Known rows, with every way that one mark hangs from another:
Z_670[Z_56[Z_937[Z_810[Z_180 Z_473[Z_820]] Z_928]]]: [-2.45 -1.75  0.04  1.02  0.97 -0.33  0.46 -0.64  0.10  1.20 -1.53  3.37
 -0.06 -1.29 -0.18  0.27  0.64 -4.16  0.21 -0.15 -1.98  0.61]
Z_473[Z_810 Z_820]: [ 2.97 -0.75  1.58 -0.70 -0.02  2.11  0.09 -0.08  0.54  0.17  0.92 -6.80
  3.08 -0.18  1.61 -0.91 -0.22  2.61 -0.34  3.12 -0.37  0.31]
Z_670[Z_56[Z_937[Z_810[Z_180]]]]: [-3.74 -0.59 -2.70  0.81  1.28 -0.29 -0.73  0.40  0.40  0.52 -1.05  0.82
  2.63 -1.74  1.04 -0.34 -0.71  0.02  1.52  2.37 -1.59 -0.65]
Z_180[Z_810]: [ 0.47 -1.08  1.03 -1.49  0.59  1.64 -1.16  0.51 -0.19 -1.02  0.82 -4.67
  2.68  0.65  2.16 -1.64 -0.52  4.20  2.68  3.82 -0.75 -2.04]
Z_820[Z_473[Z_810[Z_180 Z_937[Z_56]]]]: [ 0.10  1.81 -0.35  0.70 -0.52 -0.92  0.97 -0.01  1.07 -0.82  0.46 -0.39
  1.65  0.10 -0.86  0.43 -1.98  0.88 -3.20  0.62  3.06 -0.76]
Z_937[Z_56 Z_810[Z_180 Z_473] Z_928]: [-0.13  0.64 -0.13 -1.81 -0.80  1.05 -0.92 -0.39 -0.26  1.21 -2.98  0.01
 -3.56  1.32 -0.82  0.68  0.67 -1.86 -1.13 -6.43  0.90  0.57]
Z_670[Z_56[Z_937[Z_928]]]: [-1.51 -1.98 -1.35  0.32  1.92 -0.11 -1.22  0.44 -1.94 -0.41  1.88 -2.97
  1.25 -1.08  0.56 -0.24  0.79 -1.20  2.27  5.96 -2.43  1.33]
Z_820[Z_473[Z_810] Z_937]: [ 1.71  3.85 -0.12  1.00  1.00  1.31 -0.07 -0.13  1.28 -1.04  0.81 -3.62
  1.79  2.33 -1.12 -0.19 -3.16  2.98 -6.81  8.15  1.72 -1.28]
Z_810[Z_473[Z_820]]: [-0.19 -2.70  2.03 -0.22  0.71  1.59  0.58  0.16 -1.36  0.63  1.94 -0.64
  1.36  1.97 -1.47 -1.41  0.44  1.85  0.20  4.64 -2.28  0.57]
Z_473[Z_820[Z_937[Z_56 Z_810[Z_180] Z_928]]]: [ 3.16  2.96  0.10 -0.27  0.38  2.24  0.54 -0.74 -0.06  1.41 -0.42 -2.75
 -3.20  0.37 -0.76  1.01  0.27 -1.15 -0.19 -5.01 -0.26  2.07]
Z_810[Z_180 Z_473[Z_820[Z_937[Z_56 Z_928]]]]: [ 0.28  0.23  0.95  0.45 -0.02  1.50  1.44 -0.54 -0.74  1.06  2.66  2.30
 -2.05 -0.48 -4.57  1.19  0.76 -2.57 -1.85 -2.83 -1.23  1.81]
Z_810[Z_180 Z_937[Z_928]]: [-0.44 -0.30 -0.22  0.39 -0.54 -1.95  0.10  0.72 -0.40 -1.07  0.85  1.22
  0.63 -3.10 -2.82  2.05  1.13 -1.52  0.91  0.20 -1.16  0.30]
Z_670[Z_56[Z_937[Z_810]]]: [-2.55 -0.64 -2.33  0.47  1.80  0.17 -1.27  0.40 -0.45  0.32 -0.59 -1.33
  2.15  0.43  2.78 -1.44 -0.63  1.17  2.08  4.39 -1.76 -0.41]
Z_180[Z_810[Z_473 Z_937]]: [-1.33 -1.87  1.77  0.19 -0.38 -1.20  0.06  0.40 -0.04 -1.40  1.03  3.93
  1.63  1.37  1.41 -1.59 -0.12  1.98  1.45  1.44 -0.97 -3.13]
Z_180[Z_810[Z_473 Z_937[Z_56 Z_928]]]: [ 0.66 -1.48  1.90 -0.77 -0.66 -0.88 -0.18  0.02 -1.12 -1.06  1.12  2.03
 -1.90  1.69  1.96 -0.82  1.08 -0.44  1.89 -3.84  0.25 -1.05]
Z_56[Z_937[Z_810[Z_180 Z_473]]]: [-3.86  0.00 -1.07  0.91  0.14 -0.44 -0.51  0.16  1.12  0.02 -2.83  4.30
  0.68 -1.94 -0.56  0.02 -0.60  0.57  0.07  3.43 -0.03 -1.72]
Z_670[Z_56[Z_937[Z_810[Z_180] Z_928]]]: [-2.46 -0.38 -1.90  0.36  1.19 -0.38 -0.96  0.01  0.16  0.33 -1.69 -0.11
  0.74 -2.14  0.51  0.65  0.19 -2.48  1.15  1.35 -1.44  0.15]
Z_670[Z_56[Z_937[Z_810[Z_473] Z_928]]]: [-2.51 -1.40 -0.88  0.39  1.29 -0.48 -1.17 -0.10 -0.73  0.31 -1.57  1.21
 -0.39  1.06  1.53 -0.66  0.31 -2.02 -0.09  2.78 -1.77 -0.04]
Z_928[Z_937[Z_56 Z_810]]: [ 1.49  1.03 -3.10 -1.85  0.64  0.35 -1.27  0.39 -0.59  0.23  0.38 -3.90
 -1.14  3.26  4.09 -2.31 -1.11  5.58  5.02 -0.98  2.70  0.82]
Z_937[Z_56 Z_810[Z_180 Z_473[Z_820]] Z_928]: [ 1.16  0.07  1.30 -1.41 -0.59  1.56  0.38 -0.87 -0.23  1.87 -2.61 -0.15
 -3.83  1.12 -0.71  0.56  1.03 -2.53 -0.14 -7.55  0.46  1.59]

Rows:
[-0.53 -0.26 -1.59 -0.87  0.40 -0.65 -0.98  0.36  0.37 -0.10 -0.77  1.11
 -0.03  3.32  2.07 -2.31 -1.27  4.54  2.01  3.20  1.40 -0.85]	Z_928[Z_937[Z_810[Z_473]]]
[ 1.56  0.90 -0.63 -0.43 -1.78 -1.08 -0.15  0.20  0.57 -0.71  0.67 -1.54
  0.07 -2.42  0.04  1.65  0.73 -1.70 -0.97 -5.21  1.77  0.19]	Z_473[Z_810[Z_180 Z_937[Z_56 Z_928]]]
[ 1.66  0.59 -0.99 -0.35 -0.95 -0.52 -0.58  0.58 -0.13 -0.82  1.66 -3.21
  1.30  0.79  2.87 -0.68 -0.14  2.37  0.16 -1.36  1.41 -0.27]	Z_473[Z_810[Z_937[Z_56]]]
[-2.15 -1.50  0.63  0.80 -1.06 -2.44  0.65  0.49 -0.38 -0.73  0.61  6.12
 -0.32 -1.80 -4.03  1.75  1.20 -2.94 -1.17 -0.44 -1.36 -0.43]	Z_810[Z_180 Z_473 Z_937[Z_928]]
[ 1.44 -0.29  2.06  0.55  0.84  1.51  0.58 -0.35 -1.22  0.37  2.28  0.05
 -1.34  1.82 -2.63 -0.07  0.58 -0.59 -2.29  3.45 -2.42  1.11]	Z_810[Z_473[Z_820[Z_937[Z_928]]]]
[-0.43  1.49  0.21  1.12 -0.38 -1.44  0.99  0.15  1.75 -1.30 -0.40  0.51
  3.20 -0.63 -1.71  0.70 -2.13  1.05 -4.10  4.36  2.02 -1.77]	Z_820[Z_473[Z_810[Z_180 Z_937]]]
[ 1.38  2.01  0.43  0.20 -0.69 -1.10  0.69 -0.26  0.82 -0.95 -0.31 -1.18
  0.02 -0.31 -1.17  1.34 -1.11 -1.12 -3.82 -0.42  3.23  0.05]	Z_820[Z_473[Z_810[Z_180 Z_937[Z_56 Z_928]]]]
[-0.64 -1.63  1.05 -0.39 -0.49 -0.69  0.16  0.29 -0.84 -0.85  2.01  2.95
 -0.03  2.22  2.36 -1.83  0.16  2.04  2.59 -2.50  0.14 -1.94]	Z_180[Z_810[Z_473 Z_937[Z_56]]]
[ 0.28  1.02 -0.48 -0.32  0.92  0.05 -1.75  0.16 -0.26 -0.61 -3.28 -3.28
 -1.52 -1.06  2.10  0.17  0.25  0.70  1.50  4.64  0.10  0.07]	Z_56[Z_937[Z_810 Z_928]]
[-1.15 -0.30  1.09  0.76  0.12 -0.29  0.29 -0.58  0.81  0.47 -3.36  3.17
 -1.76 -2.43 -0.81  1.00  0.72 -2.58  0.12  0.91 -0.14  0.18]	Z_56[Z_937[Z_810[Z_180 Z_473[Z_820]] Z_928]]
[ 4.80 -0.12  1.65 -0.33 -0.88  0.04  0.69 -0.36 -0.47 -0.14  1.46 -4.27
 -0.97  0.07  2.51  0.15  1.26 -0.80  0.73 -3.79  1.02  1.91]	Z_473[Z_810[Z_937[Z_56 Z_928]] Z_820]
[-1.17  3.13 -2.03  0.12 -0.14  1.51 -0.25 -0.20  0.58  1.05 -0.58  2.64
 -1.93  2.22 -1.46  0.03 -1.16  0.82 -2.68 -3.94  0.14 -0.65]	Z_820[Z_937[Z_56 Z_810[Z_180 Z_473]]]
[ 2.66 -0.03  1.76 -1.83 -0.03  2.04 -0.34 -0.88 -1.31  1.62 -2.29 -2.76
 -4.44  3.88  1.54 -0.79  1.13 -0.81  0.17 -5.02  0.05  1.94]	Z_937[Z_56 Z_810[Z_473[Z_820]] Z_928]
[ 3.22  0.14  1.20  0.07 -1.50 -0.49  1.41 -0.44  0.62  0.13  1.09 -1.64
 -0.30 -2.48  0.30  1.46  1.16 -2.49  0.32 -6.30  1.18  1.59]	Z_473[Z_810[Z_180 Z_937[Z_56 Z_928]] Z_820]
[ 0.23  1.24 -3.50 -1.48  0.06 -0.05 -0.70  0.31  0.38  0.46  0.11 -1.50
 -0.55  0.76  1.97 -1.16 -1.24  4.06  4.45 -3.11  2.94  0.48]	Z_928[Z_937[Z_56 Z_810[Z_180]]]
[-0.43  0.40 -0.80  0.53 -1.47 -1.40  0.09  0.68  1.71 -1.08  0.35  0.33
  3.67 -2.87 -0.41  0.97 -0.44  0.74 -1.34  0.11  0.56 -1.65]	Z_473[Z_810[Z_180 Z_937]]
[-1.46 -1.98  0.74  1.12 -0.78 -1.01  2.27  0.07 -0.94  0.77  3.08  6.12
 -0.11 -0.67 -2.50  0.14  0.95 -1.25  1.70 -4.27 -0.80  0.89]	Z_810[Z_180 Z_473[Z_820] Z_937[Z_56]]
[-0.66 -2.13  2.35  1.31 -0.83 -1.91  1.98 -0.06 -0.40 -0.02  1.08  6.00
 -0.57 -1.93 -4.03  1.54  1.67 -3.70  0.00 -1.29 -1.88  0.71]	Z_810[Z_180 Z_473[Z_820] Z_937[Z_928]]
[ 3.26  2.08  1.07  0.52 -0.56  1.54  0.89 -0.61  1.71  0.15  1.00 -3.03
  0.79 -2.85 -2.15  1.90 -0.14 -1.87 -3.92 -0.62 -0.14  0.63]	Z_473[Z_810[Z_180] Z_820[Z_937[Z_928]]]
[-2.52 -0.19 -0.76  0.51  0.74 -0.04 -1.22  0.27  0.14 -0.25 -2.41  1.87
  0.13  0.43  1.46 -1.23 -0.54  2.09  0.33  5.44 -0.20 -1.40]	Z_56[Z_937[Z_810[Z_473]]]
